Known rows, with every step that occurs:
kora-letut-vipe-tagem-tefib-darapo: [-13   4  54  46  23  34   7  13 -22  -3  32  42  17 -48   0   2  -9  25
 -26 -14  20]
letut-tagem: [-23 -20  18  13  -8 -13 -17  29 -11  11  42 -10  -6 -15  -2  12  16  26
 -12 -19 -23]
funi-letut: [ 22  -3  15  13   9   5   0  -1 -39   6   2 -13   8 -15   7  11  -6  25
  -1   8  -4]
tagem-kora: [ -6  -9 -10   3  34  -6   7  28  10   8  25 -12  13  -4  -5  -6 -17  14
 -26 -15  -7]
funi-tagem-kora: [ -6 -23  -1   8  22 -23  -1  28  -7  -2  46 -14  41  26  16  -4 -13   7
 -28 -37 -22]
letut-vipe-tagem-tefib-darapo: [-22  -8  36  36  20  14  -6  27 -27  -9  53  43  26 -35  -9  12   5   7
  -2 -27  22]
vipe-tagem-kora-letut: [ -9 -21   7  22  59   9  -6   5   0   1  25  -2  25 -21  16 -31 -31  34
 -35  12  10]
tefib-letut-vipe-tagem: [  5 -13   0  53  21 -13 -39   2 -24  18  29 -20  38 -17 -21 -17  30  33
 -11  -3   5]
letut-vipe: [  3  16  24  17  18   6 -16  34   5   7   7 -12   6  -1 -10  -1  20  30
 -27 -24  -6]
tefib-letut: [  9 -13 -23  34  -6 -10  -1 -15 -29  30  15 -12   4 -16 -21   5  11  22
  -4   5  -9]
tagem-darapo: [ -4  -3   5   0  13   5  14   3  -7   1   3  -2  -4 -18   0  -5 -21  20
  -1  -9 -18]
kora-letut-vipe-tagem: [ -1   4  40  38  41  22 -27  11  -4  -1  13  -3  19 -19   7 -25   9  49
 -36   3  12]
tagem-kora-letut: [  6   1   9  12  40  11  20  11  15  12   5 -13   2 -17   7 -16 -31  34
 -48  -1 -10]
tagem-tefib-vipe: [-17  21  21  34  10  10  -2  -5  -7  10  30  36 -15 -20  -7  31   5  11
 -26  -2  -2]
funi-letut-tagem-kora: [  8 -22  22  11  15 -23  -5  37 -11  16  32 -53  28 -21   2   3  -9  25
 -25 -21 -33]
kora-letut-vipe: [ 14  27  41  27  22  26  -4  17  12  11 -11 -12  -6 -13  -2  -8   8  47
 -51  -9  -6]
tagem-tefib-darapo: [-17  -6  13  15  -9  17  32  11 -32   3  38  51  -8 -36 -11  34 -16  -3
   4 -20  10]
funi-letut-vipe: [ 32  19  37  21  16   9 -12  24 -17   6  -6 -35  21  -8  -5   3  12  35
 -21 -13 -10]
kora-letut: [  3   6  20  17  14  25  10  -6  -9  10  -1   9 -15 -20   8  -3 -11  38
 -30  11  -2]
vipe-tagem-tefib: [ -8 -33   3  23  11  12 -16  11 -26 -17  52  49  19 -19   1   6  -5  16
  -1  -2  19]
funi-tagem: [ -9 -18   9  14  -1 -11 -13  11 -31  -5  42   6  24  22  18   6   4  10
 -10 -27 -17]
funi-tefib: [-16 -12  -2  33 -15  11  -2  19   0   2  16  -6   1  11   0  25 -15  31
  -5 -10   8]
funi-letut-vipe-tagem: [ 19  -4  37  33  33   1 -37  14 -35  -6  16 -23  42 -13   8 -12  14  35
  -8   0  10]
funi-tagem-tefib-letut: [ 19 -29  -8  44 -35 -15   2  -8 -41  13  54  18  36   3  -8  22   9  10
 -16 -32 -23]

Rows:
[-35   6  37  38  -6  -9 -17  15  -3  17  54  20 -14 -31  -8  37  21  17
 -32 -20 -25]
letut-tagem-tefib-vipe
[-39   4  18  33  48  -6 -20 -25 -19   3  28  10  10 -31  11  -9 -11  16
   2  13  -5]
tefib-vipe-tagem-darapo
[-22 -23   7   7  17 -24  -7  48  14  14  48 -30  12 -12  -5  -1  -2  20
 -31 -30 -30]
letut-tagem-kora
[  8 -39 -20  51  -5  -2 -15 -15 -39   8  51  32  29 -30 -17   4   5  20
   3   5  10]
vipe-tagem-tefib-letut
[-16 -27   3  11  30   0 -10  -4 -24 -12  27   9  19 -23  11 -19 -20  19
  15   1   0]
vipe-tagem-darapo
[ 12   2  44  42  24  33 -16  18  -1  -9  27  28  19 -25   0 -10   1  46
 -43  -7  13]
kora-letut-vipe-tagem-tefib
[-43   0  16  41  47  -6 -38 -19 -26   6  41  19   7 -18   9   1   9  14
  -5  20  14]
tefib-vipe-tagem
[ -8  -5  25  20  38   3 -22  21  -3 -10  18 -11  29 -17   1 -26  -1  31
  -5 -18  -6]
letut-vipe-tagem-darapo
[-20   7  29  39  -1  -7 -12  -4 -26   2  55  38  14   7  11  33   7   2
 -29 -28 -18]
funi-tagem-tefib-vipe
[-25  19  56  48  -3  12  -4   1   2  23  34  20 -25 -44   2  28   8  34
 -55  -5 -26]
kora-letut-tagem-tefib-vipe
[-18 -35  -7  64 -47 -21 -15  15 -11  36  38 -42  13  -9 -20  29  13  38
 -10 -22 -25]
funi-tefib-letut-tagem
[-13 -10  35  22  -3   7  -4  15  -5  16  21  -9 -15 -30   7   2   5  43
 -37  -5 -25]
kora-letut-tagem
[  1 -23  13  18 -20  -1  -4  18 -28 -13  53  38  26  12  12  22  -1   8
 -20 -39 -14]
funi-tagem-tefib
[ 21 -15 -18  39 -23   3  12  -8 -23  22  28  18   7 -26 -26  20   5  19
 -11  -7  -7]
tagem-tefib-letut
[-20 -18  21   5  -5 -11  -1  24  -5   8  25 -18  -2 -27  -2   1  -4  25
  -7 -27 -41]
letut-tagem-darapo
[ -8 -27  -5  39 -24 -27 -16   4 -25  37  40 -29   5 -26 -22  11  27  28
 -11 -10 -32]
tefib-letut-tagem
[ -9 -10  12  23  60 -10 -30  45  14  -4  38 -20  46  -1  -4 -28   2  25
 -31 -21   6]
letut-vipe-tagem-kora
[-52  -7  15  64  22  -2 -37  -9 -12   4  40   8  13  -3  11  20  -6  27
  -2  11  23]
funi-tefib-vipe-tagem
[ 30   7   5  46 -12   4  -1  17  -4  22  20  -2  20 -18 -36  14  26  28
 -34 -27 -13]
tagem-tefib-letut-vipe
[-32  10  23  44  78   0 -16 -17   4  15  30  -2  14 -28  16 -21 -21  29
 -46  23   7]
tefib-vipe-tagem-kora-letut
[  0   7  44  28  42  21 -11   4   3  -4  -3 -10  23 -31  11 -35 -13  48
 -28  -6  -6]
kora-letut-vipe-tagem-darapo
